In the rows, 128 means zero.
Known rows, with every step that occurs:
Q > X > H > S > L > Y > D > P: [134 113 113 159 131  97 151 107 108 142 143 114 147 104 128 126 135 136
 164  92  91 101 158 152 121  14 168 126 128 138 128 136  69 125 128 151]
H > X > C: [134 115 133 137 129  94 146 117 133 127 145 142  85 123 135 143 115 114
 148 135 109 133 135 135 116  97 131 100 138 117 122 122 131 117 130 127]
Q > X > H > S > L > Y > C: [115 115 119 147 131  88 162 100  98 137 125 136 128 102 123 138 145 143
 147 124 101 128 147 131 120  37 143  94 142 128 124 152  95 121 119 149]
L > S > H > X > J: [122 103 123 153 133 111 139  98 112 148 107 111 104 100 123 144 121 108
 167 121 107 127 173 155 127  82 130 106 172 128 125 146  95 139 132 135]
X > H > S > L: [109  94 113 137 128  86 157 105 107 129 119 121 117 113 127 149 118 123
 168 105 112 128 140 160 126  79 137 113 138 124 124 138  73 133 111 142]
D > P: [148 140 128 128 130 148 111 114 128 134 138 121 125 134 130 112 125 121
 122 112 122 114 128 147 129 120 139 146 136 137 127 118 120 124 134 124]
H > S > L > Y > C > X > V: [118 117 135 151 134 114 151 146 104 141 110 127  91  94 129 118 142 131
 147 134 123 147 163 117 120  85 136  93 115 129 110 160 119 116 145 134]
Y > L > S > H: [115 142 129 141 141 147 141 134 120 152 117 109 177  94 116 133 154 124
 145 109 149 141 151 156 139 113 141 138 142 139 132 175  81 144 137 141]
M > Y > L > S > H > X: [119 143 139 149 137 148 155 138 123 161 108 108 157  98 117 135 144 120
 161 108 140 125 158 142 128  76 147 143 141 143 126 160  81 150 156 133]
K > Y > C: [129 164 151 106 134 157 102 159 137 135 132 139 115 111 121 119 152 130
  81 121 152 134 122 150 131 112 106 137 104 142 130 144 149 128 133 130]
D > Y: [135 132 140 124 123 131 116 115 131 133 126 119 140 126 125 122 114 137
 131 124 125 122 123 147 126 126 152 152 116 137 117 120 115 127 127 134]
M > Y > D > P: [148 157 139 135 130 153 134 147 145 142 146 112 139 132 125 102 145 125
 116  94 137  91 133 125 123 100 149 184  86 151 123 127 125 133 166 127]
H > S > L > Y > K: [123 136 152 146 126 137 141 152 110 148 115 115 125  96 125 134 144 131
 148 108 121 133 163 134 133  30 176 132 130 129 127 140  77 137 141 145]
V > X > J: [137 107 118 142 121  98 138 104 121 117 131 129  96 145 125 133 114 130
 129 125 110 123 112 126 125 150 113 114 122 120 126 139 142 120 116 139]
Q > X > C: [128 123 112 147 117  96 155 101 133 110 148 150 130 123 134 138 126 135
 126 138 108 128 114 121 117 105 121 102 130 119 124 125 156 108 125 143]
K > Y > L: [131 160 142 113 131 159 103 171 135 133 133 133 150 104 122 123 148 131
 105 111 151 137 118 171 138 116 116 149  94 138 139 154 121 131 129 141]
C > X > H > S > L > Y: [115  94 111 159 131 101 153 120 100 146 108 125 120  99 131 132 126 134
 178 121 107 131 149 148 123  65 140  95 125 122 121 154  78 121 131 138]
H > S > L > Y: [120 113 137 145 119 128 135 135  96 144  95 110 126 100 129 135 134 136
 167 118 113 128 161 142 125  44 168 119 134 124 122 129  83 140 132 141]
K > Y > C > X > Q: [126 162 133 123 138 129 124 163 141 136 135 151  96 111 124 106 155 126
  80 124 144 153 111 121 130 131 109 118  96 138 124 167 171 105 145 132]
M > Y > L > S: [121 160 135 136 125 154 141 142 131 147 119 119 159 105 118 117 166 143
 138 107 153 115 133 135 129 123 149 160 105 142 126 162 109 143 158 143]
N > Y > L > S > H > X > J > W: [130 108 115 129 133  86 153  87 117 155 131 119 122  84 114 143 127 113
 143 137 122 158 159 167 130 128 129 112 131 137 135 172  95 142 142 141]
Q > X > H > S > L > Y > N: [109 119 121 154 124  99 159  91 101 132 128 134 129 104 126 136 127 141
 173 124  98 116 145 138 123   4 150  94 119 127 124 149  86 119 120 159]
M > Y > D: [129 145 141 137 126 135 151 161 144 137 135 119 143 126 123 117 147 132
 122 110 143 104 131 104 122 104 139 167  79 143 124 134 133 137 160 131]
L > Y: [130 127 141 139 123 139 116 136 110 140 115 124 128 120 129 117 140 137
 136 135 120 123 147 127 127 102 146 123 117 126 126 123 122 128 137 135]
L > Y > C: [133 147 151 128 133 139 121 141 117 146 128 133 117 118 122 112 162 138
 109 137 134 132 145 113 126 110 141 122 113 134 123 142 136 126 144 131]
H > X: [135 121 131 129 135 115 131 130 130 135 129 131 107 127 131 139 110 117
 148 134 114 132 141 128 123 100 132 113 154 126 129 121 119 130 124 118]
N > Y > L > S > H: [109 150 132 131 140 160 135 108 130 155 114 117 197  87 111 131 146 134
 135 126 154 147 142 143 139 142 144 136 124 146 131 177  74 144 146 142]
V > X > H > S > L: [116  87 110 144 128  75 165 101 105 126 121 121 113 131 126 155 104 129
 169 104 106 131 121 149 124  96 131 103 148 120 125 146  77 129  97 142]
S > L > Y > N: [122 140 159 139 124 155 131 140 108 143 126 130 125 104 122 119 147 130
 141 130 133 120 150 125 127  30 153 125  91 128 127 146 101 128 153 140]
N > Y > C > X: [128 157 126 118 146 147 139 115 153 142 136 151 142 111 119 115 139 137
  95 155 151 153 108  95 126 172 111 114  99 142 123 170 145 113 155 113]
L > S > H: [112 123 127 145 133 145 130 117 114 147 105 107 152 103 122 135 135 124
 147 117 135 131 158 148 133 106 136 127 158 135 126 148  94 143 134 133]
V > X: [134 121 124 135 127 119 136 122 126 124 130 127 123 145 128 135 114 135
 130 125 123 132 109 116 126 148 123 117 133 123 130 136 129 124 115 128]

Rows:
[124 111 114 145 131 111 140 136 132 119 130 137 103 125 136 117 115 126
 135 143 124 140 133 120 122 164 102 102 115 124 118 142 148 108 132 124]
C > X > V
[121 121 145 144 138 119 133 125 120 150 120 105 137  95 121 134 116 118
 172 117 122 139 173 173 128 108 155 133 146 141 113 155  71 136 127 145]
D > Y > L > S > H > X > V
[125 144 136 120 138 136 134 133 154 137 144 130 161 113 120 123 133 136
 118 132 142 132 129 105 128 142 140 142  84 143 130 146 118 133 148 130]
N > Y > D
[115 104  91 141 128  72 156  76 122 117 131 132 132 129 132 147 109 139
 158 121  93 123 123 140 125 100 123  98 156 126 128 132 113 119  97 147]
Q > X > H > S
[122 134 132 142 148 136 143 135 121 157 119 112 155  92 119 145 137 114
 164 115 133 143 163 157 135  84 144 122 167 137 133 168  71 145 132 132]
Y > L > S > H > X
[118 116 129 145 140 132 134 119 116 154 107 110 131 100 125 146 119 112
 167 122 120 135 169 147 128  80 140 111 182 133 128 143  86 145 131 124]
L > S > H > X
[121 128 135 150 141 113 157 124 124 151 136 123 134  87 124 148 142 110
 163 116 130 144 159 163 127  84 143 111 151 128 125 167  84 133 139 140]
Y > L > S > H > X > C
[122 165 141 118 131 168  94 160 132 144 124 125 156  84 121 122 164 138
 120 105 155 133 136 185 138 113 130 148 112 142 139 170 108 142 133 148]
K > Y > L > S
[118  86 122 154 122  88 153 111  87 137 107 117 113 123 128 145 114 139
 179 111  99 126 139 146 122  74 149  96 136 117 123 146  71 130 107 149]
V > X > H > S > L > Y
[122 111 111 145 120  96 144 113 124 104 136 140 122 131 135 129 112 135
 132 144 103 129 131 114 119 135 110 100 136 123 123 121 154 112 114 140]
Q > X > V
[118 132 130 151 134 104 161 145 107 152 111 131  98  98 124 116 157 130
 136 121 120 155 146 102 125  65 165 100 122 127 113 165 117 114 152 139]
H > S > L > Y > C > X > Q
[120 108 136 157 130  96 159 126 102 141 128 123 106 119 123 143 127 135
 160 100 105 132 142 142 129  59 156 110 133 122 128 159  66 127 115 152]
V > X > H > S > L > Y > K
[127 153 155 133 127 153 119 132 119 141 130 132 123 117 125 111 143 134
 136 139 131 119 143 119 130  76 147 124  91 131 127 142 128 124 147 141]
L > Y > N
[116 104 110 131 132  83 145  94 120 128 123 124 110 128 130 141 118 128
 161 113 108 126 133 155 129 123 130 111 141 127 124 136  98 129 105 141]
X > H > S
[127 106 134 148 134 103 158 115 122 135 133 129 103 117 132 152 109 100
 154 132 111 137 148 143 119  81 124  99 150 120 120 128 113 122 129 127]
S > H > X > C
[120  97 105 138 131  73 152  91 117 124 125 123 104 145 128 148 102 134
 164 110 104 130 114 143 127 140 125 101 147 123 125 141 102 124  91 141]
V > X > H > S
[127 111 132 142 140 122 142 125 119 142 118 118 123 121 127 148 103 104
 154 129 116 135 152 132 127  82 126 112 163 128 127 124 102 134 125 118]
S > H > X
[115 117 141 151 131 106 152 129 105 146 125 122 114 101 124 136 141 130
 157 103 110 127 161 153 131  43 161 120 127 126 128 151  63 131 130 151]
X > H > S > L > Y > K
[127 124 151 147 129 134 139 173 115 147 133 116 147  96 124 123 153 132
 138 115 133 119 163 120 124  48 160 140  93 131 129 142  93 138 153 135]
S > L > Y > D
[116 142 135 132 147 148 139 111 130 162 114 119 174  85 115 143 128 123
 157 130 140 152 155 142 134 115 149 121 147 142 132 170  65 145 143 133]
N > Y > L > S > H > X
[112  94 107 159 119  88 157  95  92 131 114 127 138 106 131 144 122 144
 173 122  88 120 148 144 120  35 148  92 146 120 126 132  81 124 112 153]
Q > X > H > S > L > Y
[125 134 133 144 137 136 147 143 111 155 108 126 119  90 125 124 152 134
 143 128 131 146 150 120 124  56 148 108 126 132 119 164 107 124 151 126]
H > S > L > Y > C > X
[152 146 147 138 133 149 109 148 126 152 145 112 139 117 128 100 150 130
 127 107 123 102 156 133 127  86 166 156 102 144 128 134 109 131 154 133]
L > Y > D > P
[122 152 130 129 135 140 128 136 129 143 133 123 160 100 120 124 161 136
 139 113 146 135 139 150 135 133 146 140 131 136 133 172  99 139 136 142]
Y > L > S
[119 137 141 157 131 128 169 128 126 154 121 120 140  93 122 140 149 117
 160 110 136 126 153 148 120  77 145 133 126 135 119 160  94 138 160 143]
M > Y > L > S > H > X > C
[125 158 145 119 136 148 129 121 152 136 140 141 143 117 118 124 131 134
 100 135 141 139 121 109 134 142 139 139 106 139 132 146 116 125 147 131]
N > Y > K
[121 108  99 142 128  86 151  88 125 115 146 145 137 133 130 137 119 137
 136 131 102 119 116 133 122 115 111 102 139 125 131 131 127 112 107 139]
Q > X > H
[114 145 140 137 139 128 123 157 121 156 115 119 128  86 120 135 144 111
 140 100 131 150 157 172 138  76 144 123 143 138 132 169  90 138 133 150]
K > Y > L > S > H > X > Q
[131 125 137 144 136 118 132 102 119 156 120 104 142  89 114 136 127 117
 167 110 119 129 160 182 131  84 157 142 144 141 120 165  69 139 135 149]
D > Y > L > S > H > X > J
[128 103 133 136 131  92 134 133 125 121 132 132  78 130 136 133 102 113
 153 139 106 134 154 128 118 126 119  98 143 120 120 118 131 122 119 125]
H > X > V
[136 155 154 125 131 143 122 133 145 136 144 125 137 122 121 120 126 132
 112 115 133 127 125 141 133 111 159 165 112 142 123 136 110 123 137 137]
D > Y > K
[122 121 144 146 129 122 145 161 112 148 116 104 142  92 126 132 146 133
 163 104 122 123 169 130 126  31 175 135 109 132 125 143  78 145 144 144]
H > S > L > Y > D
[121 119 130 148 140 116 152 134 109 152 135 146 118 102 123 118 158 131
 128 133 132 135 139 129 121  85 119 100 102 130 123 169 105 111 148 126]
S > L > Y > C > X > H
[112 113 127 153 137  99 147 118 113 151 109 115 105 108 125 140 124 109
 162 117 109 143 165 128 129  85 156 103 180 127 122 144  96 135 133 138]
L > S > H > X > Q
[121 106 133 144 132  89 158 115  94 144 121 125  99 121 120 139 137 138
 151 111 113 133 137 136 122  78 144  97 131 125 121 160  86 126 113 145]
V > X > H > S > L > Y > C
[114 114 137 137 134  98 150 119  97 149 118 126 106 101 121 132 152 133
 148 114 117 130 156 146 124  60 147 107 125 129 119 153  81 130 128 144]
X > H > S > L > Y > C
[114 129 122 126 142 121 138 140 126 142 126 139 104  88 124 134 139 124
 124 108 140 143 125 174 127  75 100 110 111 138 125 175 104 120 126 133]
K > Y > C > X > H > S > L
[132 135 147 140 132 131 125 164 126 145 136 119 141 112 125 115 152 137
 134 122 129 119 157 116 127  91 155 138  93 135 128 140 120 133 147 137]
L > Y > D
[111 118 125 153 135 118 154 113 109 148 123 133 113  96 127 125 130 129
 178 125 118 128 146 145 127  37 142  97  98 128 121 171  80 116 140 142]
C > X > H > S > L > Y > N
[114 116 108 136 146  92 170 115 123 141 132 137 108 103 123 137 136 121
 143 117 130 146 130 139 125  92 117 101 131 132 121 172  98 117 129 127]
Y > C > X > H > S > L
[109 122 112 127 146 107 166  90 133 145 128 144 128  97 118 135 128 133
 134 132 136 155 119 127 124 120 121  98 111 139 119 178  90 118 138 126]
N > Y > C > X > H > S > L
[142 132 142 146 131 138 129 145 111 155 125  97 138  97 128 117 143 127
 156  90 116 110 169 148 126  29 187 154 120 141 124 135  71 141 149 139]
H > S > L > Y > D > P
